Known rows, with every step that occurs:
bolusas/pasuz/zovik: [ 12  12   4 -27  13 -26 -16 -15  21  -3  21 -15  22  -1   8   5  29 -15
  -8  14  16  -3  -8]
bolusas/pasuz/sodop: [ -7   2   5 -11   9 -27 -21 -10  19  -1  -7 -10   2  30   9  37  15   6
  14  -5   8 -24   8]
voge/sodop/vivuv/zovik/pasuz: [ -6  -6  10   9  12   5  31  25   7  14 -10  23 -20   5   8  -2 -22 -28
  14 -18  47 -17 -12]
vivuv/sodop/luvat/zovik: [  1  -9 -38  -6 -15  -3 -10  -9 -10  10   5 -11  11  -9   7 -15 -53  14
   8   4 -41  26  -7]
sodop/vivuv/zovik/pasuz: [ 18   2  14   1  21  17  17  19 -12   0   6  26 -17  17  -4 -23   3 -20
 -11   1  31   6  -4]
luvat/zovik: [ -2  -8  -3 -33 -33  27 -21 -14 -20  -5  23  -9  -3  -9  -1 -20 -11   4
  38   3  -2   7 -31]
vivuv/zovik/luvat/sodop: [ -9  22  -9 -28  20 -31   7  -4  13  25  -4   3   6  -5 -43  -8 -21   5
 -11  11 -19  10  33]
zovik/luvat/sodop/voge: [ -7 -13  29  15  44  10  18   2 -22   8  -6   9   1  -7 -40  -3   1  16
   0   6  -8  -9  28]
pasuz/zovik: [ 16  10   1 -23 -25   6 -25  -8  13 -27  17 -11   3 -19  12 -10  33 -10
  -3  16  12  12 -25]
voge/sodop/luvat/zovik/pasuz: [  2 -21  -4   1  12  20  15 -30 -16  31 -40 -13 -13   0  22 -18 -39 -26
  35 -15   0   3 -11]
bolusas/pasuz/zovik/vivuv/sodop: [-11  22 -21  -2 -27 -44   8  13  29   7  27 -16  39 -32  -8  26  20 -23
 -44   4 -18 -20   2]
vivuv/zovik/luvat/sodop/voge: [ -7   3   3  -9  55 -19  29  17  -7  15  -6  24   7 -18 -53   0 -13   5
  -6  15 -18  -5  53]
bolusas/pasuz: [  4   6  16   2  17 -14  -4 -10  18  36  14  -9   6  32 -13   4   3  -6
  14   7  32  -6 -16]
luvat/sodop/vivuv: [-17  10  25  -4 -10  33 -21  -6  -3 -22  23   5 -27  31  20  -4 -18  38
 -11 -23  12  -8 -15]
sodop/voge: [  8 -16  28  26  14  31   6  21 -13  -4  13  17  -7  -1 -18  -1  19   3
  26  10  24  -4 -17]
voge/sodop/vivuv/zovik: [-21   3  -5   5 -15  -3  17  33  35  10  10  21  -8   4  22   9 -35   4
  19 -17  47  -6 -29]
zovik/vivuv/sodop: [-16  11 -10  26 -62  -4  13  28  12  15  18  -7   3 -21 -27  12  -1  -4
 -12  -4  -5  -5 -22]
luvat/zovik/pasuz/sodop: [  2 -23   0 -40 -14  23 -24 -29 -44 -29 -18 -12 -24  -4   0   2  12 -18
  29 -10 -19 -19  10]
pasuz/sodop: [ -1   2   8 -10 -29   2 -27  -4   5 -28  -9  -9 -20  17  12  19  17  13
  18  -3   5  -7 -11]
pasuz/zovik/luvat/sodop/voge: [ -1  -4  14 -12  38   1   7  -7 -19 -20  -2   8  15 -40 -23  -2  29   4
 -19  13 -23  -7  35]
zovik/pasuz: [ 20  -8  30   5   3  24   0  -9 -18  14  -5  -3 -27  14 -25 -17  20 -29
  16   6  30   2 -21]
bolusas/pasuz/sodop/vivuv: [ -8  -5  15   6  16  -6 -15  -4   7 -18   7   4   0  49  38  28  13  24
  -4 -22  23 -22   3]

Rows:
[ 20   0   8 -15   1  -9  -3 -17  -2  -8   4 -12  23 -32  -5 -22  42 -15
 -10  22   8  24  -9]
pasuz/zovik/luvat
[  5  22 -35  28 -39 -13   7   8  24  -6  -4 -16  25 -35  29   1   8  -8
 -55   6 -42  17   0]
pasuz/zovik/vivuv/sodop/luvat
[  2  -6 -27 -16 -14  11 -35 -31 -13 -28 -24 -16  -6  12  46  -2 -17  24
  16  -7 -45  11   9]
pasuz/sodop/luvat/zovik
[ 10   6 -11  18  -4   1 -26 -16  16 -16 -35 -14 -12  32  45   9   3  22
  -2  -3 -15  16   3]
pasuz/sodop/luvat
[-12   1  26   9  18  20   1 -13 -15   2   9   4  -5  20   2 -18  -8  34
 -19 -13   4   4   7]
zovik/luvat/sodop/vivuv
[ -3  14   8 -37  45 -43  -4 -36  15  14   4 -20  32  -4 -15   5  11  -5
 -30   8 -16  -8  37]
bolusas/pasuz/zovik/luvat/sodop
[ 13 -10  19  -6  -7  13 -14 -13 -16 -22 -29  -8 -33  20  -2  13  30 -18
  11  -5   7 -16   7]
zovik/pasuz/sodop
[ 12 -15   7  -4  38  -6  16  24 -21 -23 -31  26 -24  -8 -24  23  31 -28
  12   9  -5 -24  46]
vivuv/zovik/pasuz/sodop/voge
[ 13  -3 -19  -4  -1  26 -21 -26 -13   2  -1 -17   4   7  27 -33 -25  12
  18   3 -19  32 -14]
sodop/luvat/zovik
[  6  13  -5   2  -3  13   2  25  11  -6  26  23  -6  13  10 -13  -5   9
  -7   3  26  12 -16]
sodop/vivuv/zovik
[ -2   8  12 -22  14  10  -9 -17 -13 -32  15  -2   9 -11  21 -20  18  18
 -44 -10 -12   0  14]
pasuz/zovik/luvat/sodop/vivuv
[-14  11 -30   8  -3  -9  -9 -31   1   1 -32 -25  25  13  49  19  -1  11
 -13 -19 -50 -11  30]
bolusas/pasuz/sodop/luvat/zovik/vivuv
[  7   2 -20  30  -3 -14  -1   5  19  18  -5  -7   2  13   1  -7 -33  11
 -12   8 -12  27 -12]
vivuv/sodop/luvat
[ -4  13 -27  56 -34  -5  17  17  21  22  -7 -12  10  -6   3   3 -19   2
 -34  -1 -30  18  -8]
zovik/vivuv/sodop/luvat
[ -5 -22   8  25  -1   2  15  39  -8   3  24  22  -4 -15 -43  13  -6   2
  15  10   5  -9 -12]
vivuv/sodop/voge
[-22 -19 -19  16 -37  18  27  36 -34  -4  28  13  14 -52 -31   7  -5   1
   8  -4 -40 -21  -1]
luvat/zovik/vivuv/sodop/voge
[ 12   6  -4 -27   0 -18  -2   3  -1 -16 -29   5 -24   7 -19  15  19 -30
   2   5  -6 -12  28]
vivuv/zovik/pasuz/sodop
[ 12   5  -4  -5  15 -32  20   7   6  34  -2   7  18 -12 -39 -19   4 -11
   3  25  10  27   8]
vivuv/zovik/luvat
[-15  -5  -4  19  10 -20  41  21  17  34  -5  19  14  -8   7  -9 -27  -3
  11 -10  42   5  -9]
voge/sodop/vivuv/zovik/luvat
[-18  -9  21  27 -23  26   6  13  19   6  16  10 -15  14  35   4 -20  13
  25 -29  56 -10 -54]
voge/sodop/vivuv
